Every row comes from one small tree of marks. Brackets hold a mark, then the marks that hang from it, in the order of their numbers. Every link used is in the known rows. Which tree was each row made from?
In the rows, zero is written as 128.
Known rows:
{z_623 z_161 z_555}: [119 182 153 181 134 135  97  98 178  90 188 144 116 130 125  73  84 105
 119]
{z_161 z_414}: [108 168 150 194 130 144  86  97 167 112 171 134 113 123 105 109  82 103
 106]
{z_555 z_623}: [110 176 148 193 128 138  88 108 196  98 184 147 126 126 109  89  78  99
 123]
{z_488 {z_414 {z_161 z_623 z_697} z_921}}: [146 153 174  92 140 151  98  73 157  90 180 112 106 165 106 110  85  88
 125]
{z_414 {z_161 z_697}}: [123 158 162 155 128 158  88  99 162  82 185 133 115 148 115 103  77 104
 117]
{z_389 {z_161 {z_623 z_555}}}: [113 182 159 178 128 112  94 108 201 100 176 120 114 143 138  64  87 120
 127]
{z_161 z_389 {z_414 {z_921 z_679}} z_623 z_697}: [ 99 157 126 123 130 125 140  79 118  92 176 126  83 149 111 119 115 107
 132]
{z_623 {z_161 z_389 z_697} z_555}: [112 170 139 149 146 145 122 107 144  88 209 137 104 150 126  65  99 108
 123]
{z_389 {z_161 {z_414 z_921}}}: [108 159 170 168 141 134  97  77 172 108 166 118  94 131 107 119 101 113
 103]
{z_161 {z_414 {z_921 z_679}} z_623 z_697}: [109 156 134 136 128 124 121  80 137  95 177 127  99 147 119 129 100 111
 140]
{z_623 {z_161 z_697} z_555}: [119 170 148 161 144 145 104 109 165  93 208 138 118 147 134  74  83 113
 133]
{z_414 {z_161 z_389 {z_623 z_555} z_697} z_921}: [118 166 155  91 127 122 127  87 142  77 183 122 103 160 120  82 115 103
 132]
{z_161 z_389 {z_414 z_921} z_623 z_697}: [110 163 137 113 141 134 123  92 128 106 187 115  90 151 106 110 115 106
 126]
{z_488 {z_414 z_161}}: [134 158 182 161 130 163  81  78 178  93 162 130 113 140  98  99  67  82
  95]
{z_488 {z_414 {z_161 z_623}}}: [147 167 170 138 129 151  88  85 177  90 162 119 112 147 104  89  71  81
 112]
{z_623 z_161}: [124 180 152 183 136 153  87  95 172  86 186 146 104 132 112  90  80 101
 109]
{z_414 {z_161 z_389 z_623 z_697} {z_921 z_679}}: [111 158 143 105 117 131 134  71 126  59 170 133  85 157 111 110 109 101
 129]
{z_389 {z_161 {z_414 z_921} {z_623 z_555} z_697}}: [117 157 155 124 148 112 120  99 165 114 188  97 106 155 135  95 109 124
 141]
{z_679 z_921}: [ 98 182 166 200 120 140  70  72 179  98 166 144 107 123  99 121  84 108
 103]
{z_161 z_389 {z_414 z_921} {z_623 z_555} z_697}: [104 164 138 110 140 117 132  94 135 110 190 114 103 151 120  90 119 109
 136]
{z_414 z_921}: [102 176 169 174 122 136  79  72 175  95 174 147 107 129 101 114  88 102
 105]

Which tree is each row?
[126 155 121 136 162 157 139 120 137  97 208 124 100 144 113  86 106  99
 130]	{z_555 {z_623 {z_161 z_389 z_414 z_697}}}
[113 138 167 113 129 155 129  52 124  71 169 134  86 158  98 117  97  87
 106]	{z_488 {z_414 {z_161 z_389 z_697} {z_921 z_679}}}
[116 167 134 151 139 123 109 118 161 118 192 114 126 148 134  83  89 114
 144]	{z_161 z_414 {z_623 z_555} z_697}
[118 181 150 138 116 124 115 100 164  78 166 129 109 142 117  63 100  96
 118]	{z_414 {z_161 z_389 {z_623 z_555}}}
[137 152 168  80 140 153 116  72 137  87 179 111  91 167  98  99 100  83
 116]	{z_488 {z_414 {z_161 z_389 z_623 z_697} z_921}}
[ 97 153 160 179 128 124 113  64 160  92 155 129  86 129 112 128 102 116
 108]	{z_389 {z_161 {z_414 {z_921 z_679}}}}
[105 177 136 145 131 124 115 114 156  99 198 129 113 154 130  63  97 110
 136]	{z_161 z_389 {z_623 z_555} z_697}
[124 153 130 109 162 150 145  99 129  95 207 123  93 145 105 102 119  98
 131]	{z_555 {z_623 {z_161 z_389 {z_414 z_921} z_697}}}
[104 157 134 135 128 106 132  83 145 101 179 126 113 147 132 110 103 115
 150]	{z_161 {z_414 {z_921 z_679}} {z_623 z_555} z_697}
[111 148 143 138 138 120 126  83 147  94 174 111  88 154 127 122 105 122
 137]	{z_389 {z_161 {z_414 {z_921 z_679}} z_623 z_697}}
[120 169 152 161 142 137  89 114 178  96 193 115 102 159 133  85  83 122
 132]	{z_389 {z_161 z_623 z_697}}
[107 166 127 137 140 124 128 117 141 112 192 114 111 149 126  75 105 110
 136]	{z_161 z_389 z_414 {z_623 z_555} z_697}
[131 166 135 156 153 157 108 118 171  88 215 139 118 147 122  83  82 104
 140]	{z_555 {z_623 {z_161 z_697}}}
[128 180 158 150 115 122  97 101 185  83 164 128 125 139 125  73  85 100
 127]	{z_414 {z_161 {z_623 z_555}}}
[134 159 169 122 116 134 109  52 161  73 148 130  98 146 101 115  83  82
 116]	{z_488 {z_414 {z_161 z_623} {z_921 z_679}}}
[103 158 171 171 121 139  97  48 165  93 162 148 101 135 100 120  79  89
 105]	{z_488 {z_414 {z_921 z_679}}}
[112 156 142 115 156 138 142  88 124  99 200 122  95 146 115  92 121 106
 123]	{z_623 {z_161 z_389 {z_414 z_921} z_697} z_555}
[124 144 177 101 140 164 111  65 136  86 180 121  93 159  93 108  96  85
 101]	{z_488 {z_414 {z_161 z_389 z_697} z_921}}
[106 178 133 157 130 117 120 107 156 111 172 121 108 133 117  72 105 102
 121]	{z_161 z_389 z_414 {z_623 z_555}}
[117 155 141 116 157 155 130  85 117  95 198 124  80 146 104 111 117 102
 115]	{z_623 {z_161 z_389 {z_414 z_921} z_697}}
[133 152 138 120 164 149 126 100 151 100 207 123 109 142 111 112 104 101
 139]	{z_555 {z_623 {z_161 {z_414 z_921} z_697}}}
[135 155 128 148 162 157 120 121 158 102 209 124 116 142 120  95  89 103
 140]	{z_555 {z_623 {z_161 z_414 z_697}}}
[116 161 151 114 114 113 125  76 153  68 172 134 113 155 131 101  98 110
 146]	{z_414 {z_161 {z_623 z_555} z_697} {z_921 z_679}}
[112 158 155 143 129 160 105  97 142  76 184 134 100 151 107  94  92 100
 108]	{z_414 {z_161 z_389 z_697}}
